(in the rows, 128 means zero)
Known rows, with every step that occurs
s/m/j/a: [124 123 154 106 130 121 133 103 121 119 118 110 124 161 137 136 104 143
 110 110  66 141 134 130 129 112  87 117 123 123 131 182]
z/d/j: [118 116 132  97 119 110 121 145 124 146 119 123 116 154 114 148 154 140
 125 129  93 106 139 141 131 150  82 183  93 112 124 164]
s/a/z/d: [121 150 124 100 116 117 116 122 133 130 134 135 122 119 121 141 119 154
 115 118  74 116 135 130 141 124 112 140  96 116 167 220]
c/a/v: [129 117 121 107 107 121 138 129 128 140 102 142 125 141 130 112  48 152
 117 109 118 143 147 111 134 118 104 134 114 109 127 153]
s/m/j/d: [126 119 146 101 129 133 130 105 117 120 131 123 139 156 130  60 178 155
 121 133  68 133 128 133 112 119  52 149 134 130 131 147]
j/d: [127 129 133 116 117 140 138 137 143 115 135 145 138 121 121  53 180 153
 124 134 113 133 134 122 110 122 100 137 141 135 136 149]
c/a/j/m: [121 111 139 116 107 137 106  93 116 132 113  92 138 149 129  93 118 173
 108 103  97 131 145 111 123 123  79 139 135 112 128 184]
z/d/l: [125 115 125 111  99 104 112 144 151 138  87 116 115 137 122 113 142 137
 125 112  95 113 130 127 136 133 146 121 111 122 151 158]
a/z/d: [121 140 120 101 115 119 112 118 126 127 134 123 124 107 123 133 140 151
 122 124 110 117 128 121 130 132 118 148 102 110 166 200]
m/j/d: [129 111 131  96 125 147 139 130 131 116 135 126 133 144 130  47 170 157
 120 137  96 131 128 129 107 136  95 149 148 128 133 150]
l/a/c: [130 144 124 108 120 126 136  92 128 144 115 128 106 141 143 154  86 173
 122 120 133 128 136 121 122 141  58 132 122 149 143 195]
j/m: [124 126 134 134 113 125 103 101 105 115 132  99 141 133 126 127 131 142
 122 108 111 131 135 114 121 107  96 119 134 113 127 148]
s/a: [128 142 135 126 131 126 134 131 140 133 128 151 125 147 125 146  94 130
 117 120  74 128 139 142 144 117 116 117 122 136 130 156]
z/d/j/a/c: [121 125 153  90 107 125 136 100 126 132 116 124  95 149 132 186 106 162
 113 114 108 110 144 120 128 139  11 159 102 130 141 243]
d/j/m/s/a/l: [135  96 124 110 122  79 115 143 117 127 111 147 102 155 127 149 118 148
 115  84  66 130 151 128 135 110  86 127 127 116 129 191]
d/j/a/z: [118 119 130  96 122 129 122 134 132 119 105 121 100 112 125 152 110 156
 110  99 139 121 128 120 129 122  88 145 118 108 149 248]
a/z/d/l: [122 116 119 101 100 107 104 136 147 134  84 113 107 118 124 126 139 148
 122 104 113 109 124 121 137 130 136 123 110 114 168 199]
j/m/s/a: [133 133 133 124 123  94 116 145 131 108 153 136 129 168 127 112 107 153
 115 111  67 128 149 120 142  95 127 108 128 128 133 194]
l/d: [130 142 117  95 117 128 123 116 136 135 130 149 146 137 129 169 177 141
 114 122 124 126 131 136 117 126 122 135 129 123 136 139]
z/d/l/a/j: [124 116 104  94 112 119 119 114 160 156  75 110 111 148 131  96 132 181
 116 111  97 129 136 131 126 159 133 150 114 129 151 200]
a/l/d: [135 121 108  91 114 115 121 109 126 141 110 161 132 123 131 188 180 140
 112  99 116 134 136 135 113 125 109 129 135 118 141 138]
s/m/j/d/l/a: [127 125 120  99 115 108 126 133 153 143  73 118 121 161 132  57 133 182
 117 107  69 141 134 132 117 126 110 112 132 143 143 177]
m/s/a/z/d: [125 144 119  95 118  99 115 142 137 120 149 140 118 131 123 118 126 163
 117 121  76 116 139 121 143 119 131 136  98 116 170 234]
a/l/d/j: [128 102 115  80 119 110 119 132 121 154  95 149 115 148 123 203 178 140
 113 100 113 116 137 147 118 142  66 174 120 111 121 155]
a/l/d/j/m: [124 105 125  96 107 110  95 101 100 135 106 117 132 149 122 184 172 152
 111  87 101 121 142 130 112 118  45 154 127  99 122 173]
m/s/a/j: [131 113 121 107 135 119 127 122 146 130 133 136 114 165 133 109 127 158
 116 124  88 124 140 132 141 133 117 155 121 130 135 202]
d/z: [125 127 110 122 124 131 110 161 134 131 104 119 116 106 120 119 101 143
 132 116 157 109 126 135 133 126 125 145 119 115 130 177]
c/a/l/d/j/m/s: [134  97 123  89 107  76 106 159 118 121 127 126 124 174 127 116 154 180
 110  94  96 123 157 108 122 109 106 135 135 107 126 199]

Rows
[132 108 130 115 115 111 136 127 131 124  95 145 105 109 131 149 111 139
 113  86 104 149 141 119 122 117 116 102 135 121 139 174] => j/a/l
[134 123  98  90 107  99  92 155 132 126 104 145 121 126 123 152 130 168
 112  82 113 115 145 133 128 102 109 134 126 105 142 226] => j/m/s/a/l/d/z
[119 144 129  95 108 119 120 125 136 118 130 124 120 105 122 129 125 161
 112 113 100 125 135 114 130 123 123 131 102 110 172 236] => j/a/z/d
[123 128 130 106 119 132 124 141 132 131 114 124 118 113 129 107  87 167
 111 109 136 124 131 112 135 121 121 120 129 119 152 200] => c/a/z
[131 129  99  92 114 119 107 149 140 143  89 157 118 111 121 173 122 152
 113  89 118 115 137 148 130 118 105 140 119 113 141 200] => s/a/l/d/z
[125 119 126 111 133 142 128  98 142 143 114 134 119 150 131 135 118 145
 113 120  86 125 134 142 139 139  93 157 119 129 133 183] => s/a/j
[138 125 113  89 109  92 110 120 127 127 125 162 135 149 131 177 166 159
 103  87  75 135 149 129 121 102 107 113 136 117 144 183] => j/m/s/a/l/d
[122 110 128 122 114 136  98  72 107 125 120  89 135 138 130 120 146 154
 117 107 110 129 133 117 119 124  74 149 132 109 129 174] => a/j/m
[128 119 150  94 118 140 141  83 119 122 122 112  99 152 148 167  83 156
 111 116 119 123 132 118 124 135  38 135 131 133 141 220] => m/j/a/c
[129  92 127  98 107 130 126 146 152 125  84 116 113 148 129  56 164 152
 120 115 101 121 123 128 119 134 117 127 147 128 141 159] => m/j/d/l
[119 125 123  80 116 129 119 128 135 123 108 131 110 117 126 177 136 165
 102  97 137 120 131 124 123 121  84 148 119 108 153 252] => l/d/j/a/z
[130 129 123 106 108 117 129 103 141 147  83 122  94 145 143 152  86 174
 121 107 130 120 133 120 127 140  70 120 125 150 148 204] => d/l/a/c
[134 104 131 113 115 110 136 145 127 145  91 146 113 124 131 118  95 150
 112  94 100 141 145 121 129 126 117 107 138 125 132 140] => c/a/l
[125 109 130  93 108  79  99 165 119 112 145 105 120 165 123  81 135 188
 115 108  96 112 151 100 130 111 110 145 115 102 142 237] => c/a/z/d/j/m/s
[120 116 143 106 120 122 138 150 141 125 108 126 110 145 121 147 116 145
 111 109 108 127 142 128 127 128  94 140 117 120 121 200] => d/j/a
[129 124 136  90 111 116 128  84 130 145  83 116 101 164 145 119 113 186
 118 109  90 124 132 125 120 132  17 132 125 151 150 210] => s/m/j/d/l/a/c
[135 122 119  84 107 115 130 129 135 147 102 164 135 134 131 160 152 159
 102  95 100 136 146 130 117 124 117 118 137 121 139 148] => c/a/l/d
[121 118 124  84 124  94 114 160 131 134 129 131 104 157 116 142 139 160
 118 119  83 100 140 133 140 136  87 178  89 108 144 235] => m/s/a/z/d/j
[134 117 125 126 119  89 105 145 117  98 158 109 132 154 131  84 145 158
 127 118 119 128 142 100 126 100 143 115 136 117 132 175] => j/m/s
[126 108 104 102 119 127 122 115 158 155  70 112 108 146 135  99 122 175
 117 108 117 132 132 130 126 154 130 144 127 133 141 188] => d/l/a/j
[124 129 102  97 111 121 117 141 156 130  83 127 109 106 129  77 126 188
 116  98 134 131 125 116 118 124 132 116 135 130 170 231] => j/d/l/a/z
[122 116 127  96  94 107 111 154 154 139  78 114 110 127 123 102 117 162
 114 101 100 111 132 117 141 129 142 115 114 116 167 205] => c/a/z/d/l
[125 128 115 112 114 142 117 168 146 120 109 133 123 101 114  58 141 162
 129 121 144 115 130 130 119 120 101 152 128 121 136 195] => j/d/z
[123 125  99  98 117 146 117 155 155 134  92 128 119 109 119  38 137 190
 122 116 137 121 134 132 115 138  97 170 126 124 141 228] => l/a/j/d/z
[127 138 101  96 116 133 103 152 140 136 106 136 130 113 121 152 140 153
 121 111 153 108 129 140 125 125 121 150 120 112 136 186] => l/d/z
[127 116 139 101 126 135 142 130 135 114 124 110 117 150 136 119  98 145
 108 115  97 139 133 125 124 129 128 116 137 121 131 186] => m/j/a
